Every row comes from one small tree of marks. The marks that hang from a mark follow it in brackets, in the order of their numbers. Every link used is in the known rows. Which tree was each row made from?
Known rows
Z586[Z313 Z904]: [ 18.8  36.5  21.2  12.6 -35.5 -11.6 -10.3  -0.6  -9.7   5.3  25.3  15.2
   9.0 -15.6 -42.1  18.3 -15.0 -32.4]
Z904[Z586[Z313]]: [ -0.1  46.9  15.8   7.2 -42.5  -6.4  -4.8   8.6 -15.3  -0.6  39.0  -5.9
  11.3 -16.3 -39.9  -0.6   1.3 -39.0]
Z904[Z586[Z313[Z712]]]: [ -5.6  49.3   9.7  15.7 -45.1  -5.3   1.4   8.4  -9.8  -9.9  49.0  -9.5
  14.3 -12.9 -50.3  -1.5  -5.6 -48.9]
Z982[Z54[Z79]]: [  2.3  37.6   0.0  -1.3 -53.5  -5.7   1.4  30.1   1.9 -15.6  23.6   9.9
  21.2  12.3 -38.1   9.1 -19.4 -29.7]
Z54[Z79 Z248 Z982]: [ 31.9  55.3 -11.2  22.3 -58.2 -11.0  -8.8  42.1  -5.7  -1.3  21.8   7.7
  34.5   9.9  -9.8  18.6  -5.4 -22.1]
Z54[Z79[Z313] Z248 Z982]: [ 33.7  48.9 -12.4  32.7 -55.2 -14.2   0.9  48.4  -9.3  -3.8  26.8  10.5
  35.0   9.0 -22.8  19.1 -18.2 -26.2]
Z79[Z313]: [  0.3  20.2   3.7  21.0 -38.9  -8.7  20.6  16.7  -9.6 -16.3  34.4   1.4
  13.5   2.3 -43.8   9.2 -19.8 -26.8]
Z982[Z54[Z79[Z313] Z248]]: [ 16.0  36.5   2.7  17.7 -59.8 -10.0   6.8  41.2  -8.1 -14.1  18.5  17.0
  22.7   6.9 -38.2  24.5 -19.6 -43.6]
Z79[Z54[Z248 Z982] Z313[Z586 Z712]]: [ -3.1  51.0 -24.1  58.8 -37.4  -9.4  -6.5  23.3  -9.2 -28.5  47.7  27.7
  34.1  -9.3   0.3   5.9 -18.3 -38.4]
Z79[Z54 Z313[Z586 Z712]]: [-22.7  39.9 -18.0  40.1 -32.8   0.1  -0.3   9.0  -1.1 -38.2  44.2  16.2
  23.2 -10.6 -20.4 -10.0 -33.1 -30.9]
Z586[Z313[Z712] Z904]: [ 13.1  41.0  13.4  20.2 -37.6  -9.4  -5.2  -2.7  -3.2  -5.0  39.6  10.5
  10.4 -10.4 -54.9  18.4 -23.8 -43.8]
Z313[Z586 Z712]: [-15.1  47.2 -10.2  23.5 -40.9 -13.7 -10.4  -3.8   6.2 -26.4  44.7  -6.8
  12.6 -18.9 -33.5  -3.9 -16.5 -34.7]
Z313[Z586[Z904] Z712]: [ -1.8  51.9   2.8  28.8 -35.5 -16.0 -27.6 -14.8   9.9 -20.3  41.5  -5.2
   8.1 -24.2 -37.9   0.2 -19.0 -32.4]
Z790[Z79[Z313[Z586]]]: [ 10.2  38.3   6.6  16.4 -44.0 -12.8  15.5  -0.7 -17.7 -14.6  34.5  -9.4
  17.7   1.4 -35.9  -8.7 -20.7 -13.1]
Z790[Z79[Z54]]: [  5.9  40.5   1.4  10.5 -42.7  10.2  18.1   2.3 -13.3 -19.2  30.5  -0.6
  28.6  22.4  -5.8  -7.1 -10.8  -8.6]
Z54[Z248]: [ 16.6  35.8   9.3  22.7 -53.1  -5.4   4.9  18.8 -11.8  -8.3  20.0   2.1
  15.4  -6.2 -14.5  28.1   7.7 -35.5]
Z313[Z712]: [ -8.2  33.4  -5.1  20.4 -45.5  -2.5  16.7   6.9   3.9 -26.7  46.8  -9.8
  16.2   6.2 -43.4   8.6 -15.8 -36.3]
Z79[Z313[Z586]]: [ -4.6  30.4  -0.4  22.3 -37.3 -18.5  -0.1   8.3  -8.7 -16.7  32.6   2.7
  10.2 -19.7 -35.6  -1.0 -20.2 -24.7]
Z982[Z54[Z79[Z313[Z586 Z712]] Z248]]: [  8.1  45.8  -6.5  25.0 -59.7 -13.5  -2.3  35.7  -3.0 -20.1  27.5  15.4
  22.6  -5.2 -41.7  17.6 -26.3 -49.4]

Write each row's tree
[ 15.2  43.3   3.8   9.8 -62.2  -7.5  -1.6  37.5  -4.3 -11.4  15.6  14.1
  22.9   6.5 -28.3  23.4  -9.8 -40.2] => Z982[Z54[Z79 Z248]]
[ 12.0  42.5   0.5  19.1 -58.8 -15.6  -7.0  37.2  -7.6 -14.2  18.2  18.6
  21.1  -6.7 -33.8  18.8 -21.2 -42.4] => Z982[Z54[Z79[Z313[Z586]] Z248]]
[ 16.2  53.7 -11.1  32.4 -58.4  -9.4  -4.3  32.6  -0.2 -20.3  23.5   2.4
  24.1 -13.2 -38.0   8.4 -31.6 -37.9] => Z54[Z79[Z313[Z586 Z712]] Z248]
[ 23.5  59.8 -23.0  41.5 -54.8 -20.0 -11.0  40.0  -2.6 -11.9  35.6   8.9
  34.8  -4.5 -26.9  10.2 -23.9 -33.6] => Z54[Z79[Z313[Z586 Z712]] Z248 Z982]
[ 28.7  57.4 -16.5  34.5 -53.0 -21.6 -16.4  41.8  -9.4  -4.0  24.0  11.3
  32.8  -7.0 -16.2  10.5 -18.4 -24.8] => Z54[Z79[Z313[Z586]] Z248 Z982]
[ 16.6  45.6   4.7  19.5 -49.7   9.7  15.5   9.6 -18.1 -16.8  25.2   3.6
  30.4  16.5   3.6   3.5  -2.7 -16.1] => Z790[Z79[Z54[Z248]]]
[ 15.4  41.3 -15.6  19.0 -45.1 -13.3   6.8  38.9  -2.5  -9.0  35.5   4.4
  32.7  16.2 -35.9  -0.6 -29.3 -12.6] => Z54[Z79[Z313] Z982]
[ 11.7  50.7 -21.1  21.2 -42.3 -20.5 -11.0  32.3  -1.2  -8.3  33.3   7.4
  29.9  -0.1 -30.7  -8.2 -30.5 -10.1] => Z54[Z79[Z313[Z586]] Z982]
[ 10.3  40.0  -5.5  26.3 -39.0  -0.1  23.4  12.6 -20.4 -17.4  43.0   7.9
  34.8  28.6 -10.4  -5.9 -17.7  -8.8] => Z790[Z79[Z54[Z982] Z313]]
[  2.0  40.9 -20.6  56.5 -41.5   0.1  14.5  30.1 -10.7 -28.3  49.2  23.5
  36.9  13.6  -6.5  16.0 -17.8 -40.7] => Z79[Z54[Z248 Z982] Z313[Z712]]
[ 19.5  46.1   7.9  20.4 -55.0 -16.4 -16.5  29.7  -4.1  -9.5  16.4  19.7
  18.3  -9.6 -36.6  20.4 -22.1 -41.5] => Z982[Z54[Z79[Z313[Z586[Z904]]] Z248]]
[ -4.1  35.3 -11.0  48.8 -44.1   8.5  18.7  24.3  -8.6 -33.8  39.4  19.5
  29.0   5.5 -16.5  15.7 -22.9 -44.4] => Z79[Z54[Z248] Z313[Z712]]
[ 21.0  50.7  -2.2  25.2 -47.3   3.3  11.7  13.9 -21.1 -11.8  32.0   7.6
  36.3  23.3  11.1   5.3   1.3 -15.1] => Z790[Z79[Z54[Z248 Z982]]]
[ -5.6  31.5 -15.9  35.5 -30.2  -1.0   9.9  24.8 -11.6 -21.7  41.9  24.4
  32.6  14.8  -5.2   2.1 -19.4 -18.2] => Z79[Z54[Z982] Z313]
[ 11.5  38.9  -2.1  22.8 -62.5  -9.0  10.4  40.4  -4.0 -20.0  29.4  14.3
  24.4   9.4 -45.8  24.5 -26.6 -51.2] => Z982[Z54[Z79[Z313[Z712]] Z248]]
[  2.3  31.3  -1.3   5.0 -51.8  -8.1   9.6  35.0  -2.1 -17.6  26.7  12.9
  21.6  11.9 -48.6   9.7 -30.6 -31.8] => Z982[Z54[Z79[Z313]]]
[  7.7  37.6 -11.8  46.7 -39.4  -1.7   8.2  32.7 -17.8 -18.1  34.7  28.3
  34.4   8.9   5.6  16.4  -9.1 -29.5] => Z79[Z54[Z248 Z982] Z313]
[ 13.8  55.8 -18.2  30.4 -40.6 -21.0 -17.7  22.7   5.9 -13.3  43.6   5.8
  30.4   0.3 -42.9  -5.7 -38.7 -20.0] => Z54[Z79[Z313[Z586[Z904] Z712]] Z982]
[ 26.7  41.4  -1.9  23.4 -57.8  -4.0   8.2  41.1  -7.0 -11.6  14.0   5.3
  25.4   1.5 -35.1  16.6 -22.8 -28.9] => Z54[Z79[Z313] Z248]
[ 26.6  51.0 -19.3  40.4 -58.7 -12.7   7.2  46.5  -5.1 -12.5  38.1   7.8
  36.9  13.7 -33.6  18.4 -24.6 -35.2] => Z54[Z79[Z313[Z712]] Z248 Z982]
[  7.9  49.4  -7.7  21.1 -44.1  -9.2 -12.5  16.9  10.4 -20.0  30.2  -1.8
  19.4  -9.2 -54.8  -7.0 -45.9 -23.5] => Z54[Z79[Z313[Z586[Z904] Z712]]]
[ -2.9  41.4  -7.3  41.7 -38.6  -2.6  -8.6  19.7 -13.5 -24.3  22.8  26.3
  22.0 -20.9   2.7   5.2 -14.4 -29.9] => Z79[Z54[Z248] Z313[Z586]]
[  7.5  45.9  -9.5  35.0 -40.9   2.1  -4.4  26.3 -11.2 -15.1  29.4  23.3
  34.0   8.3  22.4  16.9   7.0 -25.1] => Z79[Z54[Z248 Z982]]
